Each row comes from the steps of one path. Every step used is in the known rows, and no mark comes twice. Write the path behind each row, first mark first.
Known rows
vuno-lemiviz-mola-gigo-sofel: [ 15 -10 -21  -7  33  20   2  27 -17 -14  11 -22 -12   4 -12  -8 -24  16
 -19 -22  27 -15   7 -13  -6 -13  10 -17   5 -11   1  -7  15  -9]
gigo-sofel-lemiviz-mola-pofi: [  6 -22  -7  -8  18   7   2  22  10 -17  35 -36 -14  -8 -27 -10  -4  11
 -23  21   7   2 -21   4  25  -5  10 -36  21  -1  13 -20  15  -6]
gigo-mola-pofi: [ -9 -27  20   0  12  10  -8   2  16 -18  15  -6  -2   0 -28 -16   4  -1
 -12  11  -4   8 -32   7 -23   7  15 -11   5   5  -1 -20   2  -4]
pofi-vuno: [-13  -7   1  11 -24  -4  17  -5  26 -16  -9  20   9 -19 -12  14   8 -18
  10  -5  -8  29   1  19 -27   1  -8  10  -8  11   9 -13   1  -2]
gigo-mola-lemiviz-vuno-tadav: [  7  -3   1   7  24 -27 -17  -2  -2  11   2  -7   1   0 -24   2  30 -15
   3   0  25  -5  18 -16  52   0   3 -12   2  -2  -3  -4   2 -15]
sigimav-mugi-tadav-vuno: [-26  31  35   1 -10  -4  -1 -14  -6   4 -30  28  21  26  37  -6 -15 -26
 -10   4 -27   7  -9  -2  -8  10   5  14   9  16 -18  18 -38  12]
lemiviz-vuno-tadav-mugi-sigimav: [-11  31  28   0  -3 -20  -9 -37 -18  32 -23  29  20  18  20  -3  15 -19
  38  -2  -2 -11   7  17 -18  21 -11  40 -34   2   6  29  -5  24]
tadav-vuno-lemiviz-mola: [  9   0 -11   4  29 -31  11   6 -15   4  -8 -16 -14  -2 -12  -5   6  28
 -17  14  -3   7   9   8  -1 -14 -11   1  30 -16   5   8  20  -4]
vuno-tadav-mugi-sigimav: [-14  30  38  -6  -3  -2 -15 -38 -17  34 -19  33  19  22  22  -4  12 -16
  36 -13 -17 -27  -2  13 -27  27 -17  43 -34   1   4  20  -6  26]
vuno-tadav-mugi: [  5  -8  15   4  -7  -8 -10 -38  18  27 -12  23  14   2   7   7  13  -7
  18   0 -22 -28   4  10  11  25 -25  28  -9  -2   8  13  -3   9]
tadav-mugi: [ -3  10  12   0 -20  -5   8 -31  28   9 -16  27  12  -1   9   2  -3   0
  14  -1 -24 -20 -10  19 -46  18 -20  25 -13   2  12   4   0   9]
gigo-mola-pofi-vuno: [ -2 -38   1  14  -2   2   9   5  18 -27  10   4   0 -24 -48   2  13 -16
  -6  12   9  51 -11  16  -6   0   3   0   3   9  12 -19   4  -3]
lemiviz-vuno-tadav-mugi: [  9  -2   3  11  -8 -30  -2 -36  14  24 -16  17  14  -3   5   8  16  -8
  20  14  -1  -5  15  16  23  18 -19  21  -7   1  12  25  -3   7]
sofel-gigo-mola-pofi-vuno: [  8 -42  -9   9  -7  33  13  12  10 -36  19  -6  -3 -13 -46   5  11 -14
  -3  15   7  57 -11   8   1  -2   4  -1   4   6   6 -18   0   0]
rabova-mugi-tadav-vuno: [-40  33  36   0 -12 -29  -9 -15   4  -1 -14  32  21  20  48  -5 -21  26
  -6  10 -26  -1  -5   9 -28  10  11  27  -2   9 -21  16 -36   3]
mugi-sigimav: [-37  45  39 -12  -7   8  -5 -16  -7   9 -18  26  15  23  30 -11  -1 -13
  28 -20 -20 -23 -19  12 -79  13   5  24 -34   7  -6  -2  -4  15]
sigimav-mugi: [-29  21  41  -4   3   3  11 -16   6   1 -36  32   7   3  23   3   3 -48
  11 -24 -23 -29 -23  -2 -33  16  -5  -7 -18  21   0 -11 -13  14]
sofel-lemiviz-mola-pofi-vuno: [  1 -33 -14  13 -10  -1  21  12  19 -22  24 -12  -9 -31 -40   8  18 -12
 -11  20  15  50  -5  19  25  -8  -4 -17  15   4  22 -20  13  -1]
rabova-mugi-tadav-vuno-lemiviz: [-16   8  21   9 -16 -53  -3  -7 -16  20  -3  20   2 -10  26  -4 -18  29
 -12   7 -10   1   7  -8 -32   0   7  29  11  -2 -13  21 -20  -3]
mola-gigo-sofel-lemiviz-vuno-tadav: [ 11 -18 -17  -3   9  -4 -16  12  -7   4  19 -16   0  -3  -5   5   6  -9
   3   2  23  -7  24  -7  55  -2  15 -24  -8   1  -5   3  -7  -9]
sigimav-mugi-tadav-vuno-lemiviz-mola: [  3   9  13   6  22 -34  15   0 -18  16 -20  -6  -6   8   5  -4   6  10
 -18   8  -1   1   6 -10   7  -9 -14  -3  28  -6   3  16   3   7]
pofi-vuno-lemiviz-mola: [ 12 -15 -12  12  11 -34  26   7   4   2  -6 -12 -14 -20 -24   9  22  21
  -5   4  12  15  14   4  -3 -15 -22  -4  18 -10  20  -5  29  -4]
sofel-lemiviz: [ -6   0   5 -19 -23   5   1  10  32  -8  22   1  -2 -10  -2   2  -1  13
   2  -1 -26 -31 -14   4 -41   1   2 -26 -15   5  -1 -29   0  -3]
rabova-mugi-tadav-vuno-lemiviz-sofel: [ -2  19  -5   5 -16 -31  -7  -3 -19  22 -12   6  -5 -11  48  -1 -28  36
 -13   4   2  -6   7 -11  24  -8   2  14  15  -2  -8  28  -9   1]
pofi-vuno-tadav-mugi: [ 13 -20   4  13 -15 -10  -1 -34  18  21 -13  27  14 -14 -11  16  19 -17
  20   3 -10   3  16  16  23  21 -30  33  -9   1  17  13  -2  10]
pofi-vuno-tadav: [ -6 -24   8  13  -4  -9  -8 -14  12  10  -6  14  11 -10  -7  17  24 -26
  15  -3  -9   9  15   6  43  12 -13  14  -4   6   3  -2  -4  -2]
gigo-sofel-lemiviz: [ 13  -5  -4 -29  -2   6  -2  28  25 -17  27 -14  -3  -9 -17   0 -22  25
  -6  -1 -19 -33  -8   0 -29  -2   8 -30 -11   6  -2 -25   2  -7]
gigo-sofel-lemiviz-vuno: [ 12   7 -20 -13  -2 -30  11  23  21 -17  13 -18  -1 -14 -11   2 -12  15
   2  18  11   3   8   8 -20 -11  16 -34  -9  11   3  -5   1 -10]
lemiviz-sofel-gigo-mola-pofi: [ 10 -29  -9  -7   8  58  -6  14   0 -27  21 -27 -10  15 -14 -11  -5   7
 -11  15   1  15 -30  -7  15  -1  15 -17  12  -1  -6 -11   1   1]
mugi-tadav-vuno-lemiviz: [ -4   4   9   9 -20 -36  -3  -3 -15  23  -3   8   2  -4  14  -6 -18  11
 -18   9 -12  11   8  -9 -31  -3   5  23  23  -4 -12  22 -16  -5]
mola-pofi-vuno: [-15 -25  -2  21 -25   3  13  -3  17 -17   9  10   2 -32 -24   6   3 -36
  -3   9   7  54 -11  20  -1   3   5   8   7  13  13 -11  -1  -3]
mugi-tadav-vuno: [-24  27  21   1 -19  -7  -8 -10   7   1 -13  16  21  29  33  -8 -20   3
 -13  13 -29  13  -4   6 -23   5   9  20  12   6 -20  18 -32   0]
tadav-vuno: [-17  21   2  -1   5   0  -5  -6  -2 -13 -14  13   8   9  10  -8 -18  -5
  -7  10 -29  15  -6  25 -25   2   8  20  10   2 -14   8 -15  -3]
rabova-mugi-tadav-vuno-lemiviz-mola: [ -7  12  12   5  18 -55   9   0 -10  11  -8  -3  -6   4  15  -3   4  52
 -15  14   2  -7   9  -2  -3  -9  -9   8  21 -11   1  13   5   0]

Which path is each row?
[ 10   5 -19   3 -15 -10  -1   1  -6  21 -10  -8 -13 -20  26   1 -18  15
  -5  -9   1 -16   0  -9   9 -10  -5  -4  13  -4   2  11  14  -4] | vuno-lemiviz-sofel
[ -6   8  21   9 -12 -34   2  -6 -23  24 -16  17   1  -6  17  -4 -14 -12
 -16   2 -11   6   4 -16 -20   0   2  17  18   4 -11  23 -21   4] | sigimav-mugi-tadav-vuno-lemiviz
[ -1 -19 -24  16   5  17  16  11 -19  -8   5  -5 -16 -10 -11   2  10  -2
 -12 -22  36  15  14  -6  -5 -19  -1  -8   3 -17   8 -10  18  -4] | pofi-vuno-lemiviz-mola-gigo
[-35  25  59  -1 -30  -5   8 -19  22  18 -31  31  24  27  51   1  -1 -26
   4 -16 -21 -30 -20 -25 -31  18  -3  -4 -13  24  -9   0 -32  15] | sigimav-mugi-tadav
[ -7  42  20   3  -1 -18 -11 -30 -26  34 -12  24  13   9   7  -5  15 -31
  28 -11  14 -11  10   3  -3  15  -8  36 -28  -2   8  20  -2  17] | mola-lemiviz-vuno-tadav-mugi-sigimav
[ 17 -40 -23   8  -7  41  10  15   6 -32  15 -14  -6 -13 -35   6   5  -9
  -5  16  15  57  -9   6  32  -8   3  -7  10   5   7 -10   4   2] | lemiviz-sofel-gigo-mola-pofi-vuno
[  3 -50  10  15  11  -2 -14  -6   6   1  10   2   4 -15 -38   8  29 -25
   2  11   5  27   5   4  59  11  -5   6   5   5   5  -7  -1  -2] | gigo-mola-pofi-vuno-tadav
[ -4   0  -9 -11  14  40  -5  19  -5 -23   7  -1   2  11   4  -9 -35  -5
  -9 -29  10 -18  -5  -5 -28  -1  21  -9 -13   1  -9 -11  -5  -9] | mola-gigo-sofel
[ -6  -5 -16  -8   5  44   6  16  -1 -18  19 -12 -13  11   2  -4   7   8
 -13 -19  17 -17  -3  -4  -9 -13   7 -34  -8 -13   1 -25  12  -1] | sofel-lemiviz-mola-gigo
[-57  54  58 -13   0 -25  -7 -23 -11   7 -20  46  14  15  50  -6  -2  14
  37 -23 -16 -40 -20  14 -84  19   7  33 -53  10  -5  -3 -11  19] | rabova-mugi-sigimav
[  3  12   9  -7  19   6 -10  13  12 -12  12   0  -7   0 -41  -9   9  -4
 -15 -24   8 -24 -13 -23 -24  -7   5 -16  -4  -6  -4 -41  12 -16] | gigo-mola-lemiviz
[-11  -3   5  10   6 -30 -12 -17   7  16 -13   1  11   5  14   7  22 -16
  17   9   2  -2  15   5  37   9   1  -1  -4   6  -3  13  -6  -6] | lemiviz-vuno-tadav
[ 12 -15   7 -24  14  52   2  14  14 -34   5 -12   0  36 -18  -2   9  31
   8   0 -25 -15 -17 -10 -49   1   0 -11 -15  -4 -16 -22  -1   2] | sofel-gigo-mola
[ 24   4 -40  -7 -14  54   1  15 -31  -8   6 -24 -15  12  27   3 -27  15
  -4   7 -13  13   2 -13  22 -12   4   3  20 -12 -15  19  -4   2] | tadav-vuno-lemiviz-sofel-gigo
[  0  33 -21   0 -10  18  -8   5   2   7  -1  -7 -10 -10  16  -2 -15 -14
 -13 -23  13 -19  -8 -17  33 -11   2 -16   9  -2   1 -13  12 -12] | mola-lemiviz-sofel
[ -8  18  29   2  -8  -4  -7 -35 -15  28 -19  37  20   8   6   3  17 -25
  38 -10  -9  -3   8  18 -18  23 -21  48 -34   2  10  19  -5  27] | pofi-vuno-tadav-mugi-sigimav
[ 11  23 -34 -11 -18  77  -1  16 -11 -15  15 -23 -12  17  22   3 -17  -6
  -2 -14  -1  -9 -10 -29  30 -10   6 -14   7  -7 -12 -11   1  -4] | mola-lemiviz-sofel-gigo
[  6  12 -26 -15 -21  75   3   8  -2 -18   1 -19  -4  27  39   5 -18  10
  11  -3 -19 -10 -13 -12  10  -4   2  -8   0  -2 -13   1  -3   4] | lemiviz-sofel-gigo
[  5   0 -16 -12  34  34   0  24  -4 -25   6 -17  -3  18  -5  -8 -23  12
 -14 -22  19 -18   0  -4  -8  -9  12 -19  -3  -6  -2 -12  10  -6] | lemiviz-mola-gigo-sofel
[ 24 -23 -43   6 -29  55  10  17 -22 -11  20 -28 -18 -11   6   9 -16  -3
  -2   8   7  37  -2 -14  40 -12   5  -3  20  -6  -1   9   3   1] | mola-pofi-vuno-lemiviz-sofel-gigo
[ -1  26  21  -8  -9 -17  -9 -27 -14  29  -6  21  14   8  12  -1  16  -9
  35   2  -2 -16   9  15 -14  17 -10  26 -36   2   7  21  -4  24] | sofel-lemiviz-vuno-tadav-mugi-sigimav
[ 14 -14  -9  -6  12 -27 -13   8   6   8  13 -17   3  -6 -10   8  10   0
   8  15   7 -11  20  -1  50   3   5 -22  -4   6  -2   6  -4  -8] | gigo-sofel-lemiviz-vuno-tadav
[ 14 -21 -31  18 -23  -9   7   6 -11  12   3 -11 -17 -44   0   5 -14  -8
 -12   4  21  33   3  -2  38 -13  -2  -1  23   0  13  13  15  -4] | mola-pofi-vuno-lemiviz-sofel
[ 10   4 -30 -10  -5  -5   9  27   7 -23  19 -18  -5 -12  -9   0 -15   7
  -4   5  29   8  11   3 -12 -15  24 -35 -13   5   0  -5  -1 -11] | mola-gigo-sofel-lemiviz-vuno
[-12  33 -12  11  -9 -29   7   2   8  -5  -2  -1  -2 -14  -5  -1   3 -26
  -2  -3  30  15   4  -5 -11 -12  15 -14   0   4   4 -10   5 -20] | mola-lemiviz-vuno
[ -2 -38   2  20  11  -6  -6 -10   4   7   8  -6   2 -12 -23  10  32 -26
   1  13   9  30   9   8  81   8 -10   3  17   1  12  -2   5  -2] | lemiviz-mola-pofi-vuno-tadav
[ 24 -10 -11 -24  16  60  -1  18   7 -29   1 -21  -5  34  -5  -2   1  36
   4   1 -15 -15 -15 -13 -12  -6  -1 -18  -7  -6 -14 -13   5   4] | lemiviz-sofel-gigo-mola
[ -2  -4 -23  10  17  21   5  10 -34  -7   4  -9 -17   4   0 -10  -3   4
 -23 -15  25  11  11  -3  -2 -18   7  -6  13 -21  -3   2  10  -5] | tadav-vuno-lemiviz-mola-gigo
[  2 -11  -2   0  -2 -29 -11  -4  10  14   8  -7   4  -6   2   9  23  -6
  13  15   2 -10  17   0  40   4   2 -17  -6   4  -2   4  -5  -7] | sofel-lemiviz-vuno-tadav
[ 20  -1  -9 -25  28  -2  10  28  22 -17  18 -32  -9   6 -23   0   1  43
 -11   8  -6 -30  -3   4   0 -11  -8 -40   5  -5   9 -24  22  -4] | gigo-sofel-lemiviz-mola
[ 31 -12  -9  -2  -1 -27  -5 -14  13  19   4   1   8 -10 -13   9   5   5
  13  18   4 -12  20  11  34  13 -15   6  -8   1  12  19  -2   5] | gigo-sofel-lemiviz-vuno-tadav-mugi
[  1   0  -6   8  -1 -31  -2   0 -20  11  -3   6  -9 -19  -4  -6 -16   4
 -14   5 -14  13   7   6 -32  -6   3  22  20  -7  -8  15  -2  -9] | tadav-vuno-lemiviz
[ -5   9  -3  13   6 -28 -16  -9  -2  19   1  -3   2  -5  -2   5  21 -31
   5  -2  22  -2  19 -14  57   2   5  -6   3   1  -1   0  -2 -16] | mola-lemiviz-vuno-tadav
[  5  -4  -2   3  18 -30  15   3   2  10  -6 -17 -13  -4  -8   0  14  31
  -6   2   0 -16   1  -3 -17 -10 -16  -9  17 -12  11  -5  28  -4] | vuno-lemiviz-mola
[ 18  -6 -29  -5  41  20  -1  30 -32 -17   9 -22 -12   5 -18 -11 -31  15
 -26 -13  25   4  12  -4   6 -17  13  -8  14 -14  -5   4   8  -8] | tadav-vuno-lemiviz-mola-gigo-sofel
[ 15  20 -17  -8  13  19 -12  13   5  -4   0 -13 -11  -2  -8  -6  -6   6
 -15 -20  16 -21  -9 -22  26 -15   1 -24   7  -6  -1 -20  18 -11] | gigo-mola-lemiviz-sofel
[ 34 -19 -17 -19  12  44   0  22  -5 -18   6 -26 -13  19 -13  -2   0  40
   0   0  -8 -12  -6 -21 -11 -11  -2 -16  -1 -12 -12  -7  10   2] | vuno-lemiviz-sofel-gigo-mola
